Each row comes from the steps of one walk. Every step used is in the known rows, and no mark comes twice. Write the walk behind each row, first mark first.
Known rows:
T, Q, V, Y, G: 3 -3 0 10 -2 6 2 -15 -11 10 -2 -5 -2 2 10 18 -5 5 9 5 -17 5 14 -2 -1 5
 -5 12 2
T, Q, V, Y: 3 -6 -6 18 -6 3 5 -7 -14 1 2 1 4 -1 7 13 -4 5 13 5 -3 5 8 2 -8 -2 -8 9 8
A, Y: 1 0 11 -9 4 -2 -2 15 -3 -8 1 -1 10 2 -4 -13 -1 -3 -7 6 15 -1 4 2 3 -1 -9
 -5 2
V, Q, S: 0 -1 0 4 -5 3 0 -8 -12 7 -8 -1 9 0 7 -9 0 2 0 6 25 0 -3 -6 6 3 6 -7 -6
A, Q, T, Y: 1 2 -8 -10 2 -4 1 11 -1 -7 3 -2 -12 3 -6 2 0 -1 -3 -9 -11 1 -2 6 -6 -4
 -1 2 7
Q, V, Y: 2 -10 -1 6 -5 1 2 -1 -6 2 1 3 2 -10 3 15 -4 -2 9 2 -3 3 -5 0 -5 -1 -4 5
 2
B, Y, S, Q, T: -2 7 -7 15 1 -6 4 -5 13 0 4 15 0 -8 -10 -5 1 -2 3 -5 4 1 -38 -1 -3 -3 17
 -15 -12
A, Q, T, Y, G: 0 5 -2 -17 7 -1 -2 3 3 3 -1 -8 -18 7 -3 5 -1 -2 -5 -10 -23 0 7 2 1 3 2 5
 1
Y, A, Q, V: 7 2 2 -27 0 -4 1 -2 5 4 -7 -4 -2 -8 -1 21 0 -5 -8 6 7 -1 -1 -7 -5 -7 9 4
 0
G, Y: -1 -3 6 -12 6 0 -4 10 1 -7 5 1 7 2 -2 -2 1 2 -1 3 6 -2 13 5 2 -3 -10 0
 -3
A, Q: 8 -1 -1 -36 1 -2 3 7 2 3 4 3 1 -5 -7 8 2 -4 -12 -3 2 -1 -6 0 7 0 -2 -4 7
V, Y, T: -1 -10 2 -2 -1 3 -2 2 7 -4 4 -1 8 -7 -1 -6 0 -2 6 -9 -8 -8 15 3 9 3 -5 3
 24
Y, T, Q, S: -1 2 -1 17 -4 3 3 -14 1 5 -4 -4 10 11 5 -16 1 5 -6 1 6 -4 23 1 -3 -3 -7
 -6 19
S, Q: 3 2 1 -20 -4 0 2 2 6 3 6 1 9 -5 -4 -2 5 -2 -10 0 0 0 -21 -5 9 2 0 -5 -1
Y, S: 2 3 2 2 7 -2 -6 5 -6 -7 0 12 1 5 -2 -7 -1 -1 -9 7 23 1 -5 2 -13 4 1 -11
 -20
Q, S: 3 -1 3 -2 -1 1 2 -6 -2 4 -3 7 6 4 1 -6 0 -2 -10 3 13 1 -4 -1 -4 1 -2 -11
 -10
B, Y, A, Q: 11 2 0 -50 6 -3 1 -4 20 -1 -5 10 2 -8 -6 14 4 -7 2 -4 5 -4 -6 -1 20 -5
 19 -2 -1
V, Y: 4 -8 0 -9 0 3 -1 5 -2 -7 5 7 6 -5 0 4 -1 -1 4 -2 0 -1 0 2 7 6 -3 3 -1
B, Y: 7 -4 -1 -14 3 0 2 -2 9 -2 -3 14 4 -3 -6 1 0 -5 5 -5 3 1 -7 4 14 0 2 -8
 -2
S, Q, T, Y, G: -5 8 0 -1 2 1 -4 -3 7 3 3 -10 -10 7 0 -4 2 0 -3 -6 -24 1 -9 -3 4 5 5 5
 -10
V, Q, T, Y, G: -6 2 -3 18 4 4 -10 1 -10 -2 -8 -15 -12 8 6 -8 -2 4 7 -2 -6 0 14 -4 5 8 5
 11 -5
Q, T, Y: -2 1 -5 18 3 -1 -4 9 -2 -14 0 -2 -9 9 -2 -8 -2 1 0 -5 -5 2 6 5 -12 -1 -6
 4 -5
B, Y, S, Q, V: -1 3 -2 -2 -5 -7 6 -13 6 13 -2 15 2 -9 -3 7 1 -5 12 5 8 8 -40 -1 -2 -7
 15 -14 -15
V, Q: 1 -4 -2 1 -3 3 -3 6 -13 -3 -4 -4 8 -4 1 -5 0 1 -1 4 22 -2 1 -6 9 5 1 1 2
S, Q, T, Y: -5 5 -6 7 -3 -2 0 5 5 -6 5 -5 -4 2 -3 -8 3 0 -1 -6 -12 2 -15 1 -3 -3 2 2
 -3
Q, V, Y, G, F: 1 -10 5 5 -1 5 4 2 -7 11 -3 3 -17 -8 3 28 -5 -2 4 -2 -20 5 1 0 3 10 -6 9
 -11
S, Q, V, Y, T: -5 -8 0 2 -13 0 6 -8 10 12 6 -7 8 -17 0 5 1 -3 11 -4 -19 -3 -11 -3 6 -5
 2 4 27
Y, T, Q: 1 0 -3 15 -2 3 0 -2 1 -4 -1 -6 8 8 0 -12 1 5 -7 -3 1 -5 29 1 1 -1 -12 1
 26
T, Q: 6 1 -4 6 0 3 1 1 -8 -6 1 1 6 9 2 -4 1 5 -8 3 8 2 13 0 -2 2 -11 2 2
A, Y, T: -4 -3 12 0 3 -1 -3 12 7 -6 0 -9 12 1 -6 -23 -1 -3 -7 0 8 -8 19 3 5 -4
 -11 -4 25
Y, G: 4 1 8 -13 8 5 -6 -2 2 4 -4 -1 -1 5 -1 1 0 -1 -13 0 -5 -2 8 -4 7 11 -4 -1
 -11

Write each row's walk:
-5 -1 2 8 3 1 -3 2 2 -6 5 -9 10 9 2 -13 1 8 3 1 -2 -7 41 7 2 -7 -15 4 26 -> G, Y, T, Q
4 0 -5 21 -5 1 4 -5 -13 2 -4 -2 2 5 4 8 -3 5 -3 8 5 7 8 -1 -14 -5 -12 3
 5 -> T, Q, V
-1 -6 5 -9 -7 4 9 -3 1 18 4 1 -12 -14 3 28 1 -2 5 -2 -26 5 -21 -5 12 9 2
 8 -11 -> S, Q, V, Y, G, F
-4 8 1 -19 1 -4 -6 2 -3 -5 5 6 -2 10 4 -13 5 -2 6 7 9 5 -17 4 -2 -1 9 -7
 -21 -> T, Y, S, Q
-6 1 3 11 -1 1 1 -11 1 3 1 -7 11 13 6 -16 1 8 3 3 3 -5 37 7 -1 -10 -9 -5
 20 -> G, Y, T, Q, S
-7 -1 -4 22 3 5 -3 10 -14 -3 -8 -9 -25 6 5 2 -2 4 5 -6 -7 2 13 -1 5 11 0
 12 -13 -> V, Q, T, Y, G, F
-5 4 -1 4 1 2 3 7 5 2 2 -4 -23 4 -1 6 3 1 -5 -10 -28 4 -10 0 5 8 1 7 -15 -> S, Q, T, Y, G, F
1 2 10 -21 11 0 -10 6 10 -14 1 -2 7 2 2 0 3 2 -1 9 13 -7 23 -1 2 -4 2 7
 -14 -> G, Y, A
-6 6 10 2 -3 -8 2 3 -5 7 3 -1 8 -3 0 -8 -1 -3 -1 16 20 5 -28 -2 -13 -8 4
 -12 -9 -> A, Y, S, Q, V
-6 7 -5 26 8 -5 -8 8 -8 -16 -1 6 -12 13 -1 -14 -3 1 1 1 9 3 0 7 -24 -2 2
 -4 -20 -> Q, T, Y, S
-1 1 -3 -13 6 0 4 13 -2 2 -1 -2 -31 5 -4 15 0 -1 -7 -13 -26 3 5 4 3 7 -2
 7 -7 -> A, Q, T, Y, G, F
1 1 0 -3 -10 -2 6 -3 2 12 2 -3 5 -9 -2 9 2 -3 -4 5 -1 5 -25 -7 -3 -4 0
 -3 0 -> S, Q, V
-1 -3 -4 31 -6 1 3 -8 -3 4 -5 -10 4 4 2 -2 -3 4 -3 2 -1 1 24 0 -12 -7
 -14 4 27 -> Y, T, Q, V
-4 9 -4 24 0 -5 0 2 3 -4 6 4 1 -4 -7 -9 0 1 -11 0 10 -1 -31 -5 -17 0 9
 -10 -15 -> Y, S, Q, T
-6 0 -9 27 -1 0 -6 9 -13 -11 -4 -9 -6 4 3 -11 -2 3 10 -2 8 0 7 0 -3 0 1
 9 1 -> V, Q, T, Y
-1 4 -5 16 -4 -2 4 4 8 -1 6 -2 4 -9 -9 -3 2 1 -14 -5 -5 -2 -26 -7 -4 0 1
 -2 2 -> S, Q, T
-3 1 0 14 8 3 -2 11 -4 -6 -5 -1 -28 11 -1 6 -2 1 -5 -9 -20 4 12 4 -4 9
 -8 8 -16 -> Q, T, Y, G, F
0 -5 -1 -6 -11 0 7 -5 1 10 7 0 7 -17 2 15 1 -2 10 2 -9 4 -26 -4 4 -2 2 4
 4 -> S, Q, V, Y
-1 -4 -2 14 -6 5 4 -16 0 4 1 -1 11 4 9 -11 0 5 8 -3 -3 -5 22 4 3 -1 -2 0
 23 -> V, Y, T, Q, S
4 1 -1 -4 7 -3 -2 -3 2 -3 -3 21 1 1 -5 -4 -1 -4 6 1 18 2 -13 5 2 0 9 -15
 -17 -> B, Y, S
-1 2 1 -13 -2 -1 0 0 -1 -1 12 11 7 -8 2 -2 3 -1 7 3 7 0 -27 0 4 4 13 -5
 -13 -> V, Y, S, Q
5 6 2 -51 6 -2 -7 5 6 -10 -3 -2 -6 6 4 4 5 -4 0 2 4 -2 11 1 8 -4 11 7 -5 -> T, Y, A, Q
-1 -4 0 15 0 -3 -2 -3 -13 0 1 11 -1 -5 3 8 -5 -1 11 8 12 5 -10 2 -18 -1
 3 -2 -14 -> Q, V, Y, S
-3 -12 1 15 -6 1 1 -3 3 5 0 -5 4 -11 1 5 -4 -2 10 -5 -11 -3 11 1 -3 -3
 -6 6 25 -> Q, V, Y, T
0 -6 -4 11 -3 5 1 -3 0 -6 5 -3 10 1 3 -6 0 5 8 -6 -8 -6 28 4 9 2 -8 8 29 -> V, Y, T, Q
-4 3 9 15 -2 0 3 -7 -1 2 -4 -9 15 13 4 -28 -1 3 -4 5 13 -5 26 4 0 -7 -9
 -8 24 -> A, Y, T, Q, S
6 -1 5 -21 8 3 -2 -10 12 7 -7 9 -2 2 -4 4 0 -4 2 -6 -11 0 -1 -1 22 8 4
 -5 -8 -> B, Y, G
8 6 4 -39 3 -2 1 -8 10 5 -6 3 4 -1 2 6 4 -4 -13 5 15 -5 -2 -6 3 -3 16 -5
 -8 -> Y, A, Q, S
-2 6 1 5 -5 -6 1 -4 -4 10 1 4 2 -5 1 3 0 -2 -3 11 14 6 -31 -5 -16 -4 7
 -10 -15 -> Y, S, Q, V
5 1 -4 -13 4 -1 0 5 11 -9 3 -2 -2 -15 -5 15 0 -1 -2 -7 -4 -9 -1 -4 -1 -1
 15 12 5 -> V, Y, A, Q, T
